What can hang from each mark
febel: nodar somu
gigor: zunarop
rono: somu
somu: febel rono
takif: fimituz zunarop
nodar: febel zunarop
fimituz: takif zunarop
zunarop: gigor nodar takif

Known rows, with every way that one mark hangs from another
[somu rono]: [-0.11 -0.36  0.08  0.13 -0.18  0.35  0.22  0.04  0.13 -0.02 -0.36 -0.02
 -0.31 -0.06 -0.37  0.26 -0.35 -0.18 -0.42  0.21  0.37 -0.17]
[zunarop gigor [nodar febel] takif]: [-0.01 -0.01  0.09 -0.08  0.05 -0.11  0.19  0.31  0.18 -0.48  0.05  0.16
 -0.10  0.18 -0.08 -0.30  0.02  0.11  0.26 -0.34 -0.14 -0.11]
[febel nodar [somu rono]]: [ 0.16 -0.17 -0.11  0.38  0.04  0.07 -0.21 -0.08 -0.01  0.31 -0.17  0.36
 -0.21 -0.20  0.04  0.12 -0.14  0.10 -0.43  0.03  0.27  0.26]
[takif fimituz]: [ 0.09 -0.08 -0.16 -0.09  0.10  0.48  0.26 -0.12  0.05 -0.07  0.03 -0.15
 -0.13 -0.33 -0.11  0.15 -0.04 -0.31 -0.34  0.00  0.33 -0.20]
[rono [somu [febel [nodar zunarop]]]]: [-0.04 -0.03 -0.01  0.27  0.14  0.03 -0.34 -0.11  0.10  0.25  0.31 -0.49
 -0.16 -0.37  0.14  0.28  0.14  0.11 -0.37  0.21 -0.04  0.22]
[somu [febel [nodar [zunarop gigor takif]]] rono]: [-0.26 -0.07  0.07  0.21  0.02 -0.11 -0.06  0.15  0.04 -0.04 -0.39 -0.03
 -0.34  0.00 -0.06  0.24  0.03  0.17 -0.06  0.38 -0.09  0.19]
[takif fimituz [zunarop gigor [nodar febel]]]: [-0.07  0.15  0.09 -0.38 -0.14  0.17 -0.01 -0.10 -0.06  0.02  0.28  0.00
  0.09  0.02  0.21 -0.01  0.30 -0.27  0.40  0.08  0.01 -0.19]
[febel nodar]: [ 0.36 -0.28  0.02  0.41  0.09  0.27 -0.07  0.11  0.08 -0.04  0.02  0.09
 -0.06 -0.14  0.04  0.34  0.09  0.10 -0.31 -0.12  0.27  0.05]
[gigor zunarop]: [ 0.17 -0.32  0.40 -0.09 -0.26  0.25  0.04  0.17 -0.02  0.03 -0.26 -0.09
  0.18  0.25 -0.06  0.22 -0.16 -0.12 -0.05 -0.07  0.14 -0.24]
[rono [somu [febel [nodar [zunarop gigor takif]]]]]: [-0.19 -0.04  0.14  0.00  0.25 -0.10 -0.23  0.10  0.12  0.12  0.17 -0.32
 -0.05 -0.28  0.08 -0.05  0.14  0.09 -0.12 -0.02 -0.19  0.17]
[nodar [febel somu] zunarop]: [-0.13  0.16 -0.17  0.16  0.05 -0.35 -0.05 -0.08  0.19  0.37  0.15 -0.09
  0.07  0.07  0.25  0.18 -0.20 -0.01 -0.18  0.13 -0.18  0.25]
[zunarop gigor [nodar [febel somu]] [takif fimituz]]: [-0.04  0.31 -0.24 -0.31  0.23 -0.14  0.15  0.01  0.02 -0.23  0.21  0.27
 -0.09 -0.10  0.10 -0.59  0.10 -0.01  0.23 -0.36 -0.14  0.03]
[nodar [febel somu] [zunarop gigor [takif fimituz]]]: [-0.28  0.30 -0.19 -0.38  0.27 -0.30  0.18  0.01  0.10  0.22  0.11  0.10
  0.22 -0.03  0.21 -0.32 -0.08 -0.12  0.13 -0.07 -0.28  0.18]
[takif fimituz zunarop]: [ 0.02 -0.04  0.04 -0.13  0.01  0.36  0.19 -0.23 -0.10  0.20 -0.10 -0.14
  0.02 -0.07  0.02  0.17  0.00 -0.48 -0.04  0.14  0.33 -0.41]
[zunarop gigor nodar [takif fimituz]]: [ 0.00 -0.06 -0.06 -0.33  0.25  0.10  0.23  0.03  0.01 -0.49 -0.10  0.13
 -0.08 -0.10 -0.25 -0.46  0.10 -0.21  0.30 -0.40  0.06 -0.29]
[febel [nodar [zunarop gigor takif]]]: [ 0.07 -0.27  0.13  0.09  0.29 -0.17 -0.05  0.18  0.10 -0.04 -0.18  0.18
  0.26  0.08 -0.05  0.04  0.07  0.05  0.19 -0.20 -0.08  0.05]
[gigor [zunarop takif]]: [ 0.22 -0.27  0.33 -0.06 -0.08  0.14  0.26  0.25 -0.07 -0.13 -0.47  0.02
  0.14  0.39 -0.19 -0.09 -0.27 -0.07  0.09 -0.23  0.15 -0.38]
[somu [febel [nodar [zunarop [takif fimituz]]]] rono]: [-0.06  0.13 -0.33  0.32  0.15  0.09  0.08 -0.14 -0.10 -0.04 -0.27 -0.10
 -0.49 -0.16 -0.06  0.27  0.08  0.15 -0.20  0.55  0.16  0.14]
[gigor [zunarop [nodar [febel somu]] [takif fimituz]]]: [ 0.32  0.30 -0.15 -0.13 -0.01 -0.05  0.10 -0.07 -0.22 -0.08  0.04  0.20
  0.01  0.27  0.11 -0.42  0.00  0.10  0.31 -0.19  0.04 -0.10]
[nodar [zunarop gigor [takif fimituz]]]: [-0.26 -0.10  0.02 -0.40  0.29 -0.05  0.29  0.01  0.10 -0.07 -0.23 -0.06
  0.23 -0.03 -0.21 -0.19 -0.08 -0.34  0.23 -0.11 -0.07 -0.18]
[fimituz takif [zunarop gigor [nodar febel]]]: [ 0.19 -0.10  0.24 -0.04 -0.42 -0.01 -0.06  0.37 -0.18 -0.50  0.28 -0.17
  0.44  0.40 -0.29  0.20  0.21  0.47  0.32 -0.19 -0.26 -0.04]
[fimituz [takif zunarop]]: [ 0.21 -0.36  0.22  0.16 -0.08  0.16  0.11  0.14 -0.19 -0.11 -0.34 -0.11
  0.14  0.41 -0.34  0.40 -0.07 -0.13  0.12 -0.13  0.26 -0.48]
[zunarop [nodar febel] [takif fimituz]]: [ 0.26  0.27 -0.44  0.09  0.21  0.14  0.38 -0.06 -0.01 -0.49  0.19  0.08
 -0.31 -0.01 -0.09 -0.26  0.06  0.08  0.08 -0.13  0.22 -0.19]
[gigor [zunarop [nodar [febel [somu rono]]]]]: [ 0.14  0.02  0.11  0.01 -0.40 -0.04 -0.15 -0.02 -0.10  0.13 -0.06  0.17
 -0.07  0.34  0.04 -0.02 -0.14  0.16  0.14  0.12  0.04  0.07]

Rows
[-0.26  0.10 -0.20  0.13 -0.09 -0.25  0.00 -0.13  0.16  0.44 -0.02  0.01
 -0.07  0.08  0.07  0.20 -0.33  0.00 -0.21  0.38 -0.05  0.27] => [nodar [febel [somu rono]] zunarop]
[-0.04 -0.15  0.31 -0.07 -0.14 -0.17  0.05  0.19 -0.05 -0.45 -0.13 -0.05
  0.30  0.21 -0.29 -0.32 -0.05  0.11  0.23 -0.35 -0.26 -0.23] => [fimituz [zunarop gigor nodar takif]]
[-0.12 -0.07 -0.08  0.48 -0.07 -0.01 -0.17 -0.05  0.03  0.08 -0.24 -0.19
 -0.44 -0.09  0.01  0.59  0.03  0.19 -0.31  0.60  0.07  0.25] => [somu [febel [nodar zunarop]] rono]
[ 0.00 -0.09 -0.03  0.49 -0.14  0.27 -0.08  0.06  0.01 -0.05 -0.19 -0.11
 -0.61 -0.20  0.04  0.52  0.04  0.22 -0.51  0.46  0.22  0.16] => [somu [febel nodar] rono]
[-0.45  0.09  0.00 -0.21  0.04 -0.39  0.14  0.13  0.18  0.28 -0.21  0.20
  0.07  0.19 -0.01 -0.24 -0.34 -0.03  0.08  0.11 -0.25  0.21] => [nodar [febel [somu rono]] [zunarop gigor takif]]
[-0.09 -0.06  0.18 -0.39 -0.05  0.15 -0.06 -0.20 -0.09  0.00  0.00  0.00
  0.12 -0.03  0.01 -0.09  0.24 -0.45  0.43 -0.06  0.09 -0.35] => [takif fimituz [zunarop gigor nodar]]
[ 0.39  0.17 -0.07 -0.14 -0.08  0.17  0.26  0.02 -0.17 -0.30  0.04  0.09
  0.00  0.32 -0.02 -0.24  0.06  0.11  0.38 -0.10  0.15 -0.22] => [gigor [zunarop [nodar febel] [takif fimituz]]]
[ 0.01 -0.14 -0.17  0.38  0.10 -0.23 -0.29 -0.21  0.00  0.45 -0.22  0.26
 -0.01 -0.08  0.02  0.17 -0.15  0.07 -0.19  0.19  0.10  0.33] => [febel [nodar zunarop] [somu rono]]
[ 0.20 -0.03 -0.21  0.43  0.45 -0.45 -0.16 -0.10 -0.01  0.22 -0.21  0.27
  0.12  0.04  0.11 -0.12 -0.11  0.10 -0.03 -0.23 -0.04  0.18] => [febel [nodar [zunarop takif]] somu]
[-0.20 -0.11  0.29 -0.50 -0.06  0.32  0.09 -0.08 -0.03  0.22 -0.07 -0.06
  0.21 -0.11  0.06  0.06  0.10 -0.56  0.13  0.03  0.14 -0.34] => [takif fimituz [zunarop gigor]]
[-0.13  0.07 -0.13  0.15 -0.17  0.09  0.11  0.04  0.14  0.26  0.02  0.10
 -0.28 -0.06  0.10  0.13 -0.32  0.02 -0.49  0.20  0.12  0.20] => [nodar [febel [somu rono]]]
[ 0.03  0.06 -0.17 -0.09  0.46 -0.29 -0.14 -0.10 -0.04  0.25 -0.06  0.32
  0.27 -0.18  0.18 -0.29  0.09 -0.05  0.14 -0.27 -0.13  0.24] => [febel [nodar [zunarop gigor [takif fimituz]]] somu]
[ 0.04  0.34 -0.31  0.01 -0.28  0.13  0.02 -0.30 -0.18  0.04  0.31 -0.03
 -0.02 -0.16 -0.02 -0.08 -0.03  0.15 -0.18  0.29  0.04  0.12] => [takif [fimituz [zunarop [nodar [febel [somu rono]]]]]]
[ 0.02  0.19  0.02 -0.31 -0.28  0.21  0.05 -0.02 -0.06 -0.22  0.48 -0.18
  0.26 -0.13  0.04 -0.01  0.23  0.09  0.08  0.05 -0.15  0.03] => [takif [fimituz [zunarop gigor [nodar febel]]]]
[-0.03  0.31 -0.07 -0.31 -0.20  0.01 -0.10 -0.11 -0.10  0.00  0.47 -0.06
  0.29 -0.18  0.18 -0.21  0.18  0.07  0.02 -0.05 -0.25  0.16] => [takif [fimituz [zunarop gigor [nodar [febel somu]]]]]
[-0.09  0.07  0.08 -0.11 -0.07 -0.24 -0.21  0.12  0.18 -0.05  0.27  0.14
 -0.04 -0.04  0.22 -0.16  0.07  0.05  0.07 -0.27 -0.25  0.19] => [zunarop gigor [nodar [febel somu]]]
[ 0.13  0.03  0.16 -0.04 -0.36 -0.23 -0.21  0.25 -0.22 -0.28  0.28 -0.05
  0.45  0.34 -0.15  0.00  0.14  0.47  0.25 -0.29 -0.37  0.11] => [fimituz takif [zunarop gigor [nodar [febel somu]]]]
[-0.01  0.02 -0.07  0.31  0.29 -0.07 -0.15 -0.04  0.06  0.10  0.15 -0.38
 -0.20 -0.26  0.05  0.02  0.05  0.15 -0.27  0.06 -0.03  0.12] => [rono [somu [febel [nodar [zunarop takif]]]]]
[ 0.06 -0.06  0.02  0.29  0.09  0.28 -0.26  0.00  0.09  0.13  0.36 -0.40
 -0.32 -0.48  0.15  0.24  0.15  0.14 -0.56  0.08  0.09  0.16] => [rono [somu [febel nodar]]]
[-0.09 -0.05  0.36 -0.13 -0.23 -0.08 -0.13  0.10  0.08  0.01  0.11  0.02
  0.10  0.28  0.17  0.08  0.15 -0.14  0.38 -0.02 -0.11 -0.20] => [takif [zunarop gigor [nodar febel]]]
[-0.03 -0.03 -0.24 -0.04  0.36 -0.02  0.35 -0.15  0.02 -0.08 -0.25 -0.13
  0.04  0.00 -0.25 -0.07 -0.19 -0.27  0.04  0.00  0.14 -0.25] => [nodar [zunarop [takif fimituz]]]
[-0.11  0.28  0.01 -0.37 -0.05 -0.07 -0.14 -0.21 -0.08  0.24  0.27  0.11
  0.11 -0.01  0.33 -0.21  0.24 -0.28  0.36 -0.02 -0.09 -0.06] => [takif fimituz [zunarop gigor [nodar [febel somu]]]]
[-0.04 -0.15  0.08  0.06  0.21 -0.36 -0.43 -0.02  0.09  0.39  0.00  0.22
  0.33 -0.12  0.27  0.06  0.09 -0.01  0.01 -0.19 -0.21  0.37] => [febel [nodar [zunarop gigor]] somu]
[ 0.16  0.38 -0.29  0.02 -0.14  0.04 -0.02 -0.28 -0.15 -0.03  0.47 -0.12
  0.12 -0.16  0.14 -0.10  0.09  0.16 -0.14  0.06 -0.07  0.11] => [takif [fimituz [zunarop [nodar [febel somu]]]]]
[ 0.25 -0.09  0.12 -0.25  0.01  0.33  0.35  0.08 -0.16 -0.12 -0.31  0.02
  0.13  0.18 -0.16 -0.17 -0.15 -0.18  0.10 -0.16  0.26 -0.38] => [gigor [zunarop [takif fimituz]]]
[ 0.19 -0.07  0.06  0.31 -0.07 -0.14  0.12  0.02 -0.11 -0.47 -0.14 -0.12
  0.11  0.24 -0.33 -0.20 -0.15  0.20  0.05 -0.23 -0.05 -0.30] => [fimituz [zunarop nodar takif]]
[-0.30 -0.12  0.13  0.18 -0.14 -0.03 -0.24  0.07  0.07  0.10 -0.23 -0.14
 -0.29 -0.12  0.05  0.50  0.12  0.14 -0.16  0.51 -0.09  0.31] => [somu [febel [nodar [zunarop gigor]]] rono]
[-0.23  0.01  0.06 -0.14 -0.21 -0.13 -0.15  0.08  0.16  0.00  0.12  0.23
 -0.17 -0.02  0.07 -0.16 -0.04  0.05  0.02 -0.04 -0.14  0.22] => [zunarop gigor [nodar [febel [somu rono]]]]
